What can hang from each mark
L: S
V: Y
P: S
C: S
J: E H
S: A L P
H: A J
Y: G V X
X: Y
F: C V
A: H
G: H
E: J

Known rows, with every way that one mark hangs from another
[C [S [A H] L P]]: [ 31  22   4   1  14  28  -2   5 -24 -28 -25  12   8  30  23 -15 -16  35
  12  -8  18  28 -43 -38 -15  58   7   0 -20  -2  12  15 -37  18 -40 -18
 -33  14  -1  23 -10]
[A [H J]]: [  6  20   9  21   8  28 -36  21  19  -9  -1  19  11  -1  39   4 -19  -9
   3  -4  -4   1  13  -4  23  25  16   2  -2  10  23  19 -11   5   2  -8
  -4 -35  -4 -10   7]
[C [S L]]: [ -3  22  -7   5  16  13  18  11  -2 -15  -7   0   4  11 -11 -18 -14  22
 -14   3  19  32 -14 -34  -8  21   5   9 -23  20  13  12 -18  10 -15  -5
  -4  17   8  25  -5]
[H A]: [ -3  18   7  11  19  15  -7   6   8  -4  -8  25   8   1   7   0 -19  16
  -8   5   0  12   2  -9  28  21  26   4  -8   7  13  20  -6   9 -10  15
   1  -7  -1   2   3]
[Y G]: [ -8  21  11  19   5   8  -6   0  10   6  -7   9  -2  -3  -2   1 -12   0
 -14  -8  -2  10   7  10  30  11  37  -6 -10   9  14  15 -11  12  18   9
   7 -11  -7   3   3]
[F [C [S A]] V]: [ -6  -7  18  14  -6   8  17 -10 -23  -9 -30 -11  21  12  21  -4   8   1
 -11  11  -1   4 -17 -22  18  15  -6  32 -12  10 -18  19 -15   0 -41   4
  -4  -3 -29  23  14]
[A H]: [  2  15  11  21   8  19 -23  11  -3   0   0  14  10  -5  24   3 -16  -5
   1   3   1  16   8   3  23  18  13  -3  -5   7   8   8 -13  20   5  -9
  -8 -19  -3   0  10]
[A [H [J E]]]: [ -3  35   5  30  17  34 -47  30  35 -15   2  20  13  -1  40   4 -37 -13
  -7 -14  -6   6  22  -4  21  17   3   7  11  16  27  32   2   1   2 -15
  -2 -35   2 -21   5]
[L [S A]]: [ 13  11   0  -8  20  16   3  -8   0 -15 -16  21  -2   9  12   3 -11  29
  -4  -9   9  29  -8 -19   4  38   6  13  -8   5  17   9 -31   8 -25   1
 -19 -11  -6  -2  -4]
[H A J]: [  2  23   5  12  19  21 -20  16  28 -14 -10  29   9   6  19   0 -20  13
  -5  -4  -3  -3   8 -13  28  29  28   9  -4  10  28  31  -3  -3 -11  15
   6 -22  -3  -5   1]
[C S]: [-14  18   6  18   7  13  11   8  -8  -7  -3  -6   9  11   4  -7 -12  10
 -18  12  18  21  -2 -24  -3  13   7  12 -10  14  10  18  -5  18  -9   1
   0   7   1  17   1]
[X [Y [G [H A J]] V]]: [-33  16  23  10   1  22 -19  -1  49  13 -11  20 -10   0  19  14  -8   2
 -30 -14  -5 -24  26  21  58  23  62  -3  -2  -6  11  21   2  12  29  25
  19 -43 -19 -17  18]
[H A [J E]]: [ -9  39   1  18  28  31 -30  26  47 -18  -6  32  10   6  24   1 -40  10
 -16 -13  -6   2  18 -14  25  20  13  15   8  20  34  44  10  -9 -14   7
   7 -24   4 -17  -3]
[G H]: [-12  21  11  16   6  18 -21  -4  15   6   0   8  -2  -8  24  -3 -19  -5
 -17   6  10   7  22   0  12  28  22  -4  -5   1  15  23  -1  10  -8   9
  -9 -14  -4   6   2]
[P [S [A [H [J E]]] L]]: [ 28  33  -1   0  31  54 -48  24  28 -35 -17  25   5  11  27   8 -42  15
  15 -40   3  28 -14 -21  -4  49  -2  13  -3  17  21  37 -33  -3 -44 -22
 -29 -18  10 -13 -16]
[S A]: [  7  15  10   9  13   8  -8   2   0  -3 -17  22   7  10   7  -3 -15  10
  -6  -8  -3  16  -6 -10   6  33   7  11 -17   2  11  18 -22   7 -15   5
  -5 -14  -8   7  -5]
[E [J H]]: [ -9  21  10  21  21  34 -29  -5   5 -12  14  26  11   7  21   4 -28  -9
 -11  -4   0  20  17  -2  24   0   4   9  13  15  25  22   1   7   8   9
 -14 -34  -9  -7   3]
[J E H]: [-12  33  15  22  26  24 -31   7  20  -8   6  22  13  -1  22   2 -39 -12
 -23  -8  -1  27  21  -4  14  -4   0  13  14  18  20  17  -1   6   2   1
  -7 -24   3 -15   2]
[Y [G [H J]] V X]: [-41  26   7  32  -4  20 -18 -11  48  23  -5  15 -28 -13  29  -2  -4 -15
 -25  -5   5 -26  38  29  46  15  48  -6  -6   6  10  35   4  12  40  18
  17 -39 -20  -1  10]
[X [Y V]]: [-36  -1  12  20   1  -3  22   3  14  22  -2   3   3   4  -8  -6   4 -18
 -30   7  -6   6  23   4  21 -12  -1  16 -13  -6  -1  -7  -7  25  32   2
  20  -6  -9   0  13]
[S [A [H [J E]]] L P]: [ 30  40  -3  11  28  40 -38  26  30 -33 -23  30   6  25  39 -14 -37  14
  15 -35  -4  12 -14 -28  -3  53  -1   3  -4   2  36  34 -27  -9 -34 -23
 -27 -12   2  -7 -17]
[S A L P]: [ 27  20  -2  -1  18  11   9   2   1 -16 -28  21   0  26   3 -26 -14  25
   9 -17   2  22 -25 -30 -12  48   6   3 -26 -10  24  16 -36   0 -32  -2
 -23  20  -1  21 -21]
[P S]: [  2  13   7  10  11  22  -5  -1   1  -5  -1   1   0   3   1   1 -14   2
  -3  -1  11  26   4  -9  -3  16   3  15  -6   4   8  21 -16  16 -20   3
 -16  12   8   6  -8]
[V [Y X]]: [-19   8  -1  12  -8  12  15   5  15  23  -4  16  -4  -6 -19 -25   0 -13
 -24   3   4  10  15   8  36  -2   7  13 -13   3 -10   7 -10  15  31  -1
  18  -2  -9  22   4]
[F [C S]]: [-17   9  13  27   6  14  17   2 -25  -1 -10 -12  11  11  11  -7  -3   9
 -17  14   9  14  -6 -20   9   3   2  23  -8   9  -2  23  -4  13 -22   5
  -1   7  -6  20   5]
[J E [H A]]: [ -7  36  17  16  33  31 -37   5  20 -16  -1  36  14   1  24   9 -44   7
 -19  -7  -2  23  12  -8  31   6  16  13  16  19  18  26   3   5  -8  13
  -6 -27   4 -18   7]
[Y [G [H A [J E]]] X]: [-27  50   0  27  18  37 -47   9  60  -2  -8  34 -22  -6  31   5 -38   4
 -25 -24   2 -14  29  17  57  31  57  -4   8  15  20  61  20  -4   9  17
  14 -41  -4 -13   0]
[P [S [A [H J]] L]]: [ 38  19   3  -9  22  45 -37  15  12 -30 -20  24   3  12  22   6 -21  20
  23 -33   5  25 -23 -19  -2  57  11   9 -18   6  15  22 -46   3 -42 -16
 -31 -14   4   1 -13]
[Y [G H]]: [-14  27  17  16   2  17 -28  -8  19   9  -5   7 -10 -12  16   6 -19  -1
 -19  -6   7   3  18  17  29  28  52 -14  -3   2  14  23  -5  12  10  15
  -3 -22 -10   2   4]
[C [S A]]: [ -1  17  10   8  10  13   5   3 -15 -12 -16   7  10  22   9  -2 -13  23
 -12   0  13  22 -20 -27  -8  35   5  16 -16  11   4  22 -18  17 -26   4
  -5  -6  -9  18  -3]
[L [S [A [H J]] P]]: [ 35  17   3  -1  18  39 -24   2   8 -31 -18  27   1  25  54   4 -13  29
  21 -17   8  11 -15 -24   1  64  12   8   4  -9  37  18 -35   1 -35 -15
 -36 -19  -9 -11  -7]
[G [H A [J E]]]: [-13  44   6  15  24  42 -51  16  55 -16  -4  30   1  -3  42   5 -46   9
 -21 -11   3  -7  25  -9  28  37  29   6  14  15  34  54  15  -8 -22  12
  -4 -35   1 -19   1]

Rows
[-23  15  18  13  -6  10 -14   1  20  17  -7   2 -14  -3  -2   6 -10 -10
 -31 -13  -1   5  21  22  37  20  50  -9 -11  -9   3   5  -3  15  26  11
  10 -21  -9  -2   6]  [X [Y [G H]]]
[-41  24  10  21   5  17 -12 -25  26  23 -12  24 -25 -16  16   5  -8   7
 -26   3   7 -15  21  31  67  18  62 -12  -7   4  -7  35   5  23  31  29
  11 -28 -17   4  15]  [Y [G [H A]] V X]
[ 33  11   5  -1  18  31 -12 -10 -12 -24 -18  21   0  20  39   3 -12  31
  17  -6  11  26 -19 -19   2  55   9   3   1 -12  22  10 -37  15 -33 -14
 -41  -5  -5  -5  -5]  [L [S [A H] P]]
[ 26  17   4   0  21  20 -21  11  -4 -13 -21  27   6   3  13  -4 -20  17
  12 -17  -2  28 -20 -11  12  45  14  -2 -25   6   7   6 -41   8 -19 -14
 -19 -18  -3   7  -3]  [S [A H] L]
[-20  28  12   4  -8  37 -28   1  49  14 -15  34 -18 -10   9  -4 -13  10
 -22 -20   5 -21  19  23  71  31  73  -7   0   5   2  35   1   3  28  21
  18 -39 -18   6  11]  [V [Y [G [H A J]] X]]
[-40  16   3  33   1   0  13 -14  17  28  -4  11 -18  -9  -2  -7   4 -11
 -26   5  -1  -4  22  27  48  -9  29   1 -15   7  -5  19  -5  24  51  13
  22 -15 -16   9   8]  [Y G V X]
[-12   4  30 -10 -21  26 -17 -16  35   9 -19  12   8 -25   5   3  -8  -3
 -20  -2   2 -12  13  20  73  22  60  -7   6   8  -8  10 -10   4  11  21
   6 -27 -34   5  28]  [F [V [Y [G [H A]]]]]
[-25  24   9  12 -15  30 -24   1  49  22  -8  19 -20 -12   6 -11  -9 -11
 -25 -19   4 -17  27  27  54  22  56  -5  -2   2   3  22  -2   5  37   9
  17 -35 -19   7   6]  [V [Y [G [H J]] X]]
[-30  25  24  12   9  21 -20 -19  24  12 -11  19  -7 -13  22  16 -16  14
 -19   1   6 -10  17  21  54  24  61 -13   0   5   7  29  -4  21  15  28
   0 -29 -17  -5  17]  [Y [G [H A]] V]
[-42   9  22  17  -5   7  -2 -10  27  28  -4  -2 -13  -7   3   7  -1 -14
 -37  -5  -1  -6  29  29  42   5  45  -5  -8  -9  -3   4  -2  26  41  17
  15 -25 -19  -4  16]  [X [Y [G H] V]]
[-24  26   3  26   0  13 -20 -10  22  21  -7  12 -28 -13  12  -3 -11  -8
 -24  -5   9  -2  24  27  42  21  52 -13 -11   3   2  28   3  14  26  14
   8 -21 -10  10   2]  [Y [G H] X]
[-44  21  10  30  -5  10  -6 -23  27  31  -4   9 -28 -20  14  -3   0 -12
 -28   5   9 -10  32  34  50   9  45  -9  -9   2  -5  26   2  25  43  19
  10 -25 -19   6  11]  [Y [G H] V X]
[ 34  13   6  -9  20  37 -25   3 -10 -21 -21  18   2   7  11   6 -19  23
  22 -23   7  39 -29 -15  -3  50   7   6 -21   4   2  14 -48  15 -41 -15
 -36  -2   6  10 -11]  [P [S [A H] L]]
[ 25  14   3  -4  20  38 -32   6  13 -27 -14  31   3   9  46  15 -15  23
  14 -19   4  16  -6 -13  15  53  15   9  -1   7  26  13 -34   4 -23 -12
 -23 -41  -8 -17   3]  [L [S [A [H J]]]]
[ 38  24   1   4  16  32 -25  18  14 -27 -27  31   5  26  37 -14 -17  21
  24 -25  -2   9 -23 -27  -1  62  12   0 -19  -8  31  21 -38  -4 -31 -15
 -27 -11  -3   6 -12]  [S [A [H J]] L P]
[-34  21  24  19  -1  14 -15 -21  25  20  -4   4 -10 -16  19   8 -11  -5
 -25   2   7 -10  24  24  38  14  44 -11  -2   5   9  18  -5  21  26  18
   1 -27 -18  -2  13]  [Y [G H] V]
[-37   4  18  19  -4  -3  19  -2  18  26  -6   1  -5   0 -15   3   6 -16
 -34  -5 -10   1  19  23  41 -11  29   5 -14  -5  -3  -6 -11  25  51   9
  25 -15 -15  -4  15]  [X [Y G V]]
[ -8  29  20   7  10  24 -31  -9  20   1 -12  22  -7 -11  16  14 -24  18
 -16  -6   6  -1   8  14  47  37  70 -17  -1   4  13  32   0  12  -1  26
  -3 -24  -9  -2   8]  [Y [G [H A]]]
[-27  28  24  13   8  29 -31 -10  46   4 -11  25  -8 -10  35  15 -17  12
 -16  -7   2 -25  24  17  51  32  65  -9   3   9  22  38  -2   8  14  29
   5 -44 -19 -14  14]  [Y [G [H A J]] V]
[ 27  16  15  15   8  22 -21   1 -15 -11 -20  21  10  19  36  -3 -14  11
  14  -6   1  12 -18 -10   6  48  10   0  -9 -14  15  19 -28  16 -23  -9
 -27  -9  -8   6  -4]  [S [A H] P]
[ 28  20  13  15   7  30 -34  12   7 -19 -21  27   9  25  50  -1 -14   8
  18 -16  -2  -2  -9 -16   6  56  13   4  -4 -11  29  28 -24   3 -26  -9
 -23 -23 -10  -3  -5]  [S [A [H J]] P]
[ 32  27   3   4  16  37 -13  18   0 -36 -26  17   7  36  36 -13 -17  32
  19 -19  14  13 -37 -43 -15  64  10   5 -16   2  27  25 -33   4 -43 -18
 -29  -2  -3  17 -12]  [C [S [A [H J]] L P]]
[ 23  13  -1  -4  19  18  11 -14  -2 -20 -20  18  -5  26  20  -8  -8  34
   6  -7  11  24 -14 -28 -10  49   3  11  -5 -10  28  15 -33   7 -36  -2
 -31  10  -4   3 -14]  [L [S A P]]
[-19  20  15  13  -3  18 -27  12  43  10  -6   8 -12   2  14   6 -12 -13
 -27 -23  -3  -9  28  17  35  27  54  -3  -6  -8  17  14   0   2  23  12
  15 -34 -10  -9   5]  [X [Y [G [H J]]]]
[-23  37  18   9  -3  40 -41  13  63   4  -4  15  -1 -11  15  -1 -37  -9
 -31 -28   2  -9  32  14  39  20  41  -4  19  14  23  32   1  -4  19   3
   9 -38 -13 -12   6]  [V [Y [G [H [J E]]]]]
[-25 -17   7  18 -26   6  29  -9  10  27 -17  -1   8 -17  -7 -27  18 -32
 -21  15 -12  -8  19  12  60 -21  -3  29  -8   2 -33   5  -7   1  16   1
  21   2 -30  28  22]  [F C [V [Y X]]]
[-13  23  17   6   4  26 -31  11  43   2 -12  22  -9   4  14  14 -16   6
 -23 -23  -4 -14  19  14  51  36  71  -4  -4  -4  17  25   3   1  12  21
  17 -38 -10 -13   9]  [X [Y [G [H A J]]]]
[-37  12  25  10   1  13  -9 -11  26  20 -11  14 -11  -6   4  15  -5   5
 -33  -3  -2 -10  20  26  57  14  59  -6  -5  -7  -4  11  -1  24  32  25
  15 -27 -18  -9  20]  [X [Y [G [H A]] V]]
[-24  -9  30   9 -30  13  27 -12  -5   9 -21 -23  19  -7  -9  -9  12  -9
 -26   8  -1  -3  -2   1  50 -12  26  19   0  14 -23  -1 -14   7   7   5
  13  -2 -34  24  28]  [F [C S] [V [Y G]]]
[-17  17  19   3   4  17 -19   0  20  12 -11  18 -10  -2   2  14 -16   8
 -28 -14   0   1  13  20  53  27  68 -10  -6  -9   3  16  -1  15  16  24
  11 -22  -9  -4  10]  [X [Y [G [H A]]]]
[-31  26  20  21  -1  21 -26 -10  47  11  -4   9  -9 -11  34   8 -10  -7
 -20  -7   3 -23  32  17  35  24  46  -9   2   7  22  29  -4   9  26  17
   6 -44 -21 -10  11]  [Y [G [H J]] V]
[ 16  31  -1   4  32  45 -43  15  28 -33 -11  31   5   9  48  15 -35  19
   2 -24   1  19   0 -15  13  45  -3  14  14  16  31  27 -22  -3 -25 -21
 -21 -42  -3 -29   0]  [L [S [A [H [J E]]]]]
[ -8  12  12  30   3  16  24  -2 -30  -7 -14 -14  10  28  18 -20  -3  12
  -9  14  10   7 -11 -31  -3  15  -1  19  -5  -7   9  29  -5  12 -34   4
 -15  28  -4  27  -4]  [F [C [S P]]]
[-37  44  18  20  17  37 -44  -1  65  -2  -8  25  -6 -10  39  15 -37   7
 -28 -16   1 -23  31  15  51  23  49  -4  18  18  27  50  11   2  10  22
   4 -46 -13 -26  11]  [Y [G [H A [J E]]] V]
